Each row comes from the steps of one path. Every step used is in the known rows, and no mark comes twice. Write the path behind each row, first mark first.
In the rows, 128 means zero.
Known rows:
ribin, rirus, kuza, figog: [119 126 143 114  79 149 115 175 150 133  95 169 116 142 116 121 152 122
 165 135  97  98 105 103 156 131 142 119 220 146  82  86  93 106 156 108
 149 124  79  90  74 121 149 150 197  83 123 130 156]
gabuba, figog, ribin, rirus, kuza, gavu, fanep: [109 131 127 147  58 129 100 168 155 140  72 177 108 160 128 116 130 184
 193 132 129 124 126  93 119 156 136 147 252 152 113 115  82 127 161  94
 125 130  85  91  69 143 150 139 185  98 110 122 162]
gavu, fanep, foteza: [ 79 108 145 101 106 148 115 169 148 143 102 139 124 154 134 129 119 145
 164  97 103 117 148  90  87 127 105 149 183 144 132 124 118 139 157  89
 120 133 132  97  79 140 156 136 128 107 127 181 174]
gabuba, figog, kuza: [124 109 124 113  83 135  93 156 140 119 106 192 137 143 130 143 136 151
 166  93 125 121 140  99 140 153 149 109 213 138 111  82  95 118 149 100
 137 134 100  93  87 116 129 135 188  90  98 160 167]
kuza, foteza: [ 90 120 133 106 107 144 117 157 116 137 127 152 132 145 142 131 119 135
 176  89 110 111 118 110 119 121 125 128 178 157 113 101 114 123 150  95
 121 136 124 102  78 101 155 119 148  93 127 178 146]
gavu, fanep, foteza, ribin, rirus, kuza: [ 78 104 142 124  97 135 115 209 169 152  83 156 108 147 139 112 134 150
 144 134 102  87 110 122 100 111 136 144 214 127 105  95  75 133 185  89
 134 117  82 108  80 149 158 158 156  98 129 142 183]
gavu, fanep, foteza, ribin: [ 83 100 144 122 115 132 109 187 148 151 107 153 131 155 153 118 115 148
 156  99 109 114 140 115  84 118 122 151 185 128 123 119 102 150 170  85
 115 142 112 102  81 140 160 143 130 108 130 161 178]
foteza, kuza: [ 94 122 143 119 102 129 118 141 142 125 119 159 147 142 137 134 147 138
 172  98 113 124 102  98 137 144 137 109 184 152 108  99 103 106 150 104
 157 129 130  97  82 121 145 158 164  77 100 160 180]
gabuba, figog, ribin, gavu, fanep: [116 115 125 141  85 130 103 158 141 144  92 183 137 155 151 109 113 173
 176  93 154 159 157  97  97 171 146 150 214 144 136 138  93 162 160 103
 105 146 120  84  60 148 145 135 145 112 112 155 164]
foteza, ribin, gavu: [ 99 120 138 136 112 124 113 174 127 148 111 188 150 127 154  92 119 127
 165  96 140 154 101 123 124 150 147 143 187 131 116 111  84 141 157 107
 139 145 118  94  48 116 148 138 159  92 124 146 161]
ribin, rirus, kuza: [103 131 142 106  83 148 121 162 154 136  97 165 121 127 122 120 150 138
 166 134 109  97  93 105 154 134 123 121 211 140  99  77  91  97 163 101
 163 117  95  99  77 122 136 153 186  77 118 142 163]
rirus, ribin, gavu, fanep: [ 88 109 132 123 100 136  86 164 127 137  94 160 126 147 145 108 114 156
 184 104 138 140 134 105  82 166 114 157 200 126 145 130 102 141 156 102
 124 143 130  98  67 119 156 140 152  96 111 159 158]
rirus, kuza: [109 132 130 101  87 144 104 150 129 138 108 172 138 124 125 128 138 137
 176 115 113 105 110  88 160 134 122 117 203 148 116  80 106 101 137 102
 153 128 113 100  77 117 142 147 169  76 114 159 176]
foteza, kuza, rirus, ribin, gavu: [ 80 126 146 141  95 118 106 157 133 109  92 162 107 156 140 114 154 134
 187 123 133 124 102 119 113 163 144 125 185 130 105 102  71 121 169 107
 152 130 133 101  73  93 160 165 159  90  99 139 150]
ribin, rirus: [104 126 156 112  94 151 138 154 157 134 108 162 131 138 135 117 147 140
 168 115 107 117 101 116 137 148 118 135 189 143 104  96  99 108 169 103
 157 133 111  97  76 124 129 147 169  82 119 149 153]
gavu, fanep: [ 96 114 145 111  91 152 101 148 149 137 113 148 145 139 133 130 121 143
 180  97 103 125 140  89 107 153  97 139 189 150 134 112 127 127 152  92
 138 138 128  88  82 130 152 133 152  90 113 170 172]
foteza, kuza, rirus: [ 91 131 158 131  87 132 120 143 157 112 116 154 125 149 126 142 158 123
 184 116  99 108 110 107 135 151 123 108 173 150  93  89  90 109 171  98
 167 122 123  98  85 106 157 159 163  78 100 155 173]
foteza, ribin, rirus, kuza, gavu, fanep: [ 82 121 138 155  74 127  92 188 154 144  89 166 114 138 135 102 124 148
 181 131 113 120  86 105 114 142 118 154 235 142 111 101  89 125 167  95
 149 130  82  93  59 125 165 142 197  86 118 119 168]
kuza, foteza, ribin, rirus: [ 91 114 146 137 113 128 133 187 138 141 116 155 120 145 158 114 131 135
 156 109 111 106  93 150 113 118 141 137 191 135  86  88  80 133 186 101
 125 133  90 105  74 112 155 133 166  93 131 139 146]
kuza, figog, ribin, gavu, fanep: [128 116 130 143  94 138  98 184 132 140  92 156 131 164 142 109 112 150
 179  96 136 164 144  92 101 161 145 154 213 143 133 149 101 162 151 106
 107 143 111  87  55 137 169 131 147 110 114 139 155]
figog, kuza: [115 119 130 113  92 141  99 161 124 121 113 169 143 139 132 141 134 141
 169  98 115 126 116  97 139 152 133 112 199 135 121  81 104 113 146 100
 146 120 109 104  88 106 137 131 183  90  94 158 173]
rirus, ribin: [110 119 141 103 102 131 107 144 111 130 111 166 128 143 144 124 128 160
 182 103 131 110 117 115 125 145 119 136 195 122 121 100 103 102 144 105
 129 136 125 109  89 107 147 147 159  81 107 146 156]
fanep, gavu: [ 88 130 137 107  97 141 113 142 142 134 116 161 132 122 129 118 136 133
 183  94 127 127 112  92 126 140 121 129 189 144 109 101 116 115 133 104
 166 141 128 104  53 127 147 145 151  75 109 165 154]
gabuba, figog: [113 119 141 106  89 136 114 130 147 133 118 186 144 140 132 125 133 151
 175  92 128 123 143 107 136 151 134 122 195 150 103  98 105 116 149 106
 131 151 117  84  76 128 133 137 166  86 119 164 159]
kuza, figog, gabuba: [130 121 160 109  98 148 123 175 135 149 106 159 138 145 127 135 143 110
 165 102 101 142 134 108 126 152 122 114 200 127  92 108  93 104 146 123
 126 134 121  87  78 122 136 118 156 100 119 138 157]

Which path is each row?
[ 55 128 145 124 115 122 125 170 126 127 101 145 117 168 135 128 135 141
 178  99 118 135 107  87 112 120 139 136 187 162 116 130  98 123 144  95
 149 128 135 108  59 120 163 151 154  93 112 154 162] | fanep, foteza, kuza, gavu
[ 84 101 155 118 110 136 116 207 156 142  90 128 122 177 123 152 141 120
 145 107  87 131 156 100  78 137 136 118 200 133  92 132  81 124 166 104
 119 118 126  92  88 152 158 140 136 118 112 149 181] | gavu, fanep, foteza, kuza, figog, gabuba
[111 114 125 129  75 116  84 168 135 105  74 197  98 155 133 122 149 144
 183 116 150 122 138 125 111 173 156 127 215 110 108  87  61 134 171 104
 131 133 100  95  79  90 145 141 183 100  93 144 141] | gabuba, figog, kuza, rirus, ribin, gavu
[101 121 129 133 120 115 133 203 121 129  88 155 115 189 145 117 133 143
 154 101 141 148 131 105 113 126 191 131 196 147 107 149  67 152 156 107
 119 128 117 108  56 139 171 162 141 113 115 139 159] | fanep, foteza, kuza, figog, ribin, gavu
[ 96 115 118 118  99 137  99 174 108 124 114 153 125 150 136 146 123 137
 168  90 106 111 118 105 122 129 142 114 199 148 121  82  98 126 150  93
 124 118 105 107  90  95 155 117 172  99 104 168 157] | figog, kuza, foteza
[139 126 131 120  87 128 125 144 134 134 112 189 140 157 144 126 126 177
 176  95 144 129 143 110 140 150 147 126 204 137 112 109  91 121 147 105
 114 142 110  99  81 137 135 141 155  93 114 149 161] | gabuba, figog, ribin
[128 125 131 109  84 144  96 164 125 135 105 173 132 140 115 130 139 122
 175 115 102 108 123  88 157 131 139 117 215 151  93  91 107 109 132 103
 138 130  97  90  73 113 158 143 183  80 117 142 164] | rirus, kuza, figog
[105 113 143 124 105 128 129 216 148 145  84 170 103 158 133 114 145 120
 140 135 106  89 104 129 133  94 169 133 219 127  70  98  68 126 173  99
 132 124  62 102  70 131 164 159 176 102 138 119 159] | fanep, foteza, ribin, rirus, kuza, figog
[ 85 144 145 131  78 140 115 166 141 132  90 164 111 134 124 114 143 138
 191 133 110 120  81  88 148 139 120 138 220 153 106  93  95 104 148 104
 165 124  98  95  58 109 145 144 197  80 119 132 151] | ribin, rirus, kuza, gavu
[ 73 107 110 145  98 126  79 202 125 158 102 165 124 132 151 106 100 127
 164 106 122 124 116 114  93 129 147 137 217 147 122 100  89 159 160  90
 115 133  96  94  56 115 167 125 160 102 127 165 170] | rirus, kuza, foteza, ribin, gavu, fanep
[113 128 156 112  86 131 106 145 131 118 105 164 106 154 137 127 150 145
 198 119 119  96 119 124 122 148 102 137 182 117 108  89  91 104 162 101
 135 132 117 105  90  91 160 147 155  85 109 145 145] | kuza, rirus, ribin
[145 127 152 128  88 144 140 178 143 129  97 159 123 169 138 119 148 153
 168 116 122 126 115 120 139 143 146 138 210 134  98 115  86 121 166 112
 124 131  86 100  75 133 150 142 172  94 118 113 142] | kuza, figog, ribin, rirus
[ 69 115 146 123 101 133  99 183 139 132  75 149  84 166 138 109 130 137
 180 121 127 116 145 112  62 146 109 166 184 118 135 131  84 157 176  90
 118 129 132  99  71 116 172 144 122 117 119 162 145] | kuza, rirus, ribin, gavu, fanep, foteza
[ 50 100 129 124 118 118  99 185 132 125  81 142 110 171 148 116 125 158
 161 106 137 128 130 105  61 137 148 151 194 129 134 139  81 148 167  91
 127 130 139 105  75 136 170 165 136 110 110 161 169] | rirus, ribin, gavu, fanep, foteza, kuza
[ 89 120 141 116 108 130 134 208 153 146  86 169 109 144 140 108 141 140
 138 139 111  84  92 135 132  99 147 135 206 123  88  85  66 119 176  94
 144 116  83 111  75 135 146 162 163  91 136 134 170] | fanep, foteza, ribin, rirus, kuza
[106 124 132 133  82 127  87 177 117 108  82 175 101 148 137 120 146 131
 187 120 133 123 111 118 116 166 136 132 202 109 123  90  68 129 165 104
 142 124 108 106  75  80 153 140 175  99  92 140 145] | figog, kuza, rirus, ribin, gavu
[153 129 119 117  82 135 106 172 115 137 101 172 132 159 128 130 133 151
 175 118 122 113 127  95 165 131 154 116 225 138 104 104  92 113 133 105
 120 123  87 100  77 123 157 143 171  89 112 128 167] | rirus, kuza, figog, ribin
[ 67 116 134 135 100 120  87 201 129 151  89 161 114 152 141 111 112 145
 177 115 115 120 118  94  99 112 122 154 226 142 125 117  94 140 147  87
 128 130 102 104  63 128 180 138 154 101 123 144 176] | rirus, kuza, gavu, fanep, foteza, ribin
[ 76 102 129 146 105 119  82 211 126 137  90 160 113 165 143 125 109 146
 168  95 118 136 121 101  80 128 133 152 220 133 138 123  93 151 159  86
 120 130 101 106  69 118 177 124 166 111 104 142 174] | figog, kuza, gavu, fanep, foteza, ribin
[126 128 155 115  79 147 126 197 151 149  85 162 112 140 112 134 156 113
 153 142  90 116 111 111 143 144 135 104 227 122  73  84  67  93 165 122
 143 114  89  90  78 130 129 130 179  95 118 120 158] | ribin, rirus, kuza, figog, gabuba
[ 61 112 159 148 107 129 122 206 162 148  88 150 100 160 146 100 120 149
 168 114 114 130 107 115  74 125 118 176 206 140 118 131  90 150 181  92
 130 135 105 100  58 136 169 139 157 105 130 134 154] | kuza, gavu, fanep, foteza, ribin, rirus
[ 92 128 115 106  95 139 104 165 110 142 114 158 124 135 134 131 122 131
 175 108 105  94 114 100 139 114 132 112 203 159 108  82 102 113 141  93
 131 120 105 105  79 102 155 131 164  88 119 173 161] | rirus, kuza, foteza
[136 121 134 137  96 124 124 166 126 123 110 161 140 177 137 132 143 153
 168 101 120 133 119 106 146 140 170 113 205 147  97 121  90 120 149 107
 128 131 108 101  80 132 161 153 164  90 101 128 167] | foteza, kuza, figog, ribin
[ 82 119 108 136 107 122  99 194 109 152 105 179 126 131 154 102 112 119
 161 106 133 122  96 122 124 120 163 126 208 144 106  89  77 144 150 100
 124 134  96 103  50 102 162 130 165  96 131 156 156] | rirus, kuza, foteza, ribin, gavu
[ 78 103 156 130 110 137 130 204 174 146  94 148 115 156 151 109 130 148
 144 114 108 107 120 133  81 122 126 158 193 124 111 116  87 149 192  87
 124 127 101 105  79 150 157 152 143 109 133 147 169] | gavu, fanep, foteza, ribin, rirus
[105 122 127 129  77 124  87 156 128 117  96 191 127 146 125 131 131 150
 193  95 131 145 130  91 132 155 147 124 226 149 118 100  94 122 140 102
 138 140 107  90  71 104 141 123 203  92  95 147 153] | gabuba, figog, kuza, gavu
[ 99 106 147 141 101 131 134 205 165 127  78 128 103 198 135 133 145 164
 151 122 108 112 135 111  88 123 163 133 211 142  98 142  77 145 186  93
 118 115  94 107  85 165 172 162 150 111 110 126 170] | gavu, fanep, foteza, kuza, figog, ribin, rirus
[ 83 119 137 127  97 147  99 159 142 141 103 157 141 131 137 108 115 135
 179  96 126 158 133  86  95 167 112 151 189 153 140 127 113 148 153  99
 138 147 134  82  56 129 152 135 150  98 117 173 165] | ribin, gavu, fanep
[ 68 107 149 121  97 123 104 173 151 113  83 133  93 182 134 140 147 152
 180 126 105  82 140 113  70 130 116 137 185 125 111 115  82 126 182  85
 128 115 126 112 105 124 179 164 135 101 101 156 170] | gavu, fanep, foteza, kuza, rirus, ribin
[ 99 122 135 113 107 127 102 157 110 135  95 173 128 141 149 103 127 148
 179 101 149 142 117 113 116 158 133 147 193 125 130 117  95 125 147 112
 133 140 129 102  60 106 145 145 160  90 115 147 139] | rirus, ribin, gavu
[ 65 109 142 115 113 147 109 183 143 151  93 146 122 147 140 111 115 136
 164  95 123 142 147  89  75 140 120 160 184 151 143 143 106 164 159  91
 128 137 136  94  54 141 157 140 126 119 126 179 165] | ribin, gavu, fanep, foteza
[ 68 120 141 146  90 130  93 153 144 124 108 143 135 150 129 128 128 150
 195  99 107 148 110  76 100 157 115 135 202 170 129 128 116 125 147  92
 156 134 132  89  67 126 167 142 174  82  99 152 172] | foteza, kuza, gavu, fanep
[ 87 126 132 113  91 144 120 178 133 141 102 152 105 140 134 126 138 132
 167 126  99  84  95 112 136 115 138 122 207 152  94  70  89 113 161  95
 140 116  92 102  79 110 148 139 173  87 125 157 149] | ribin, rirus, kuza, foteza
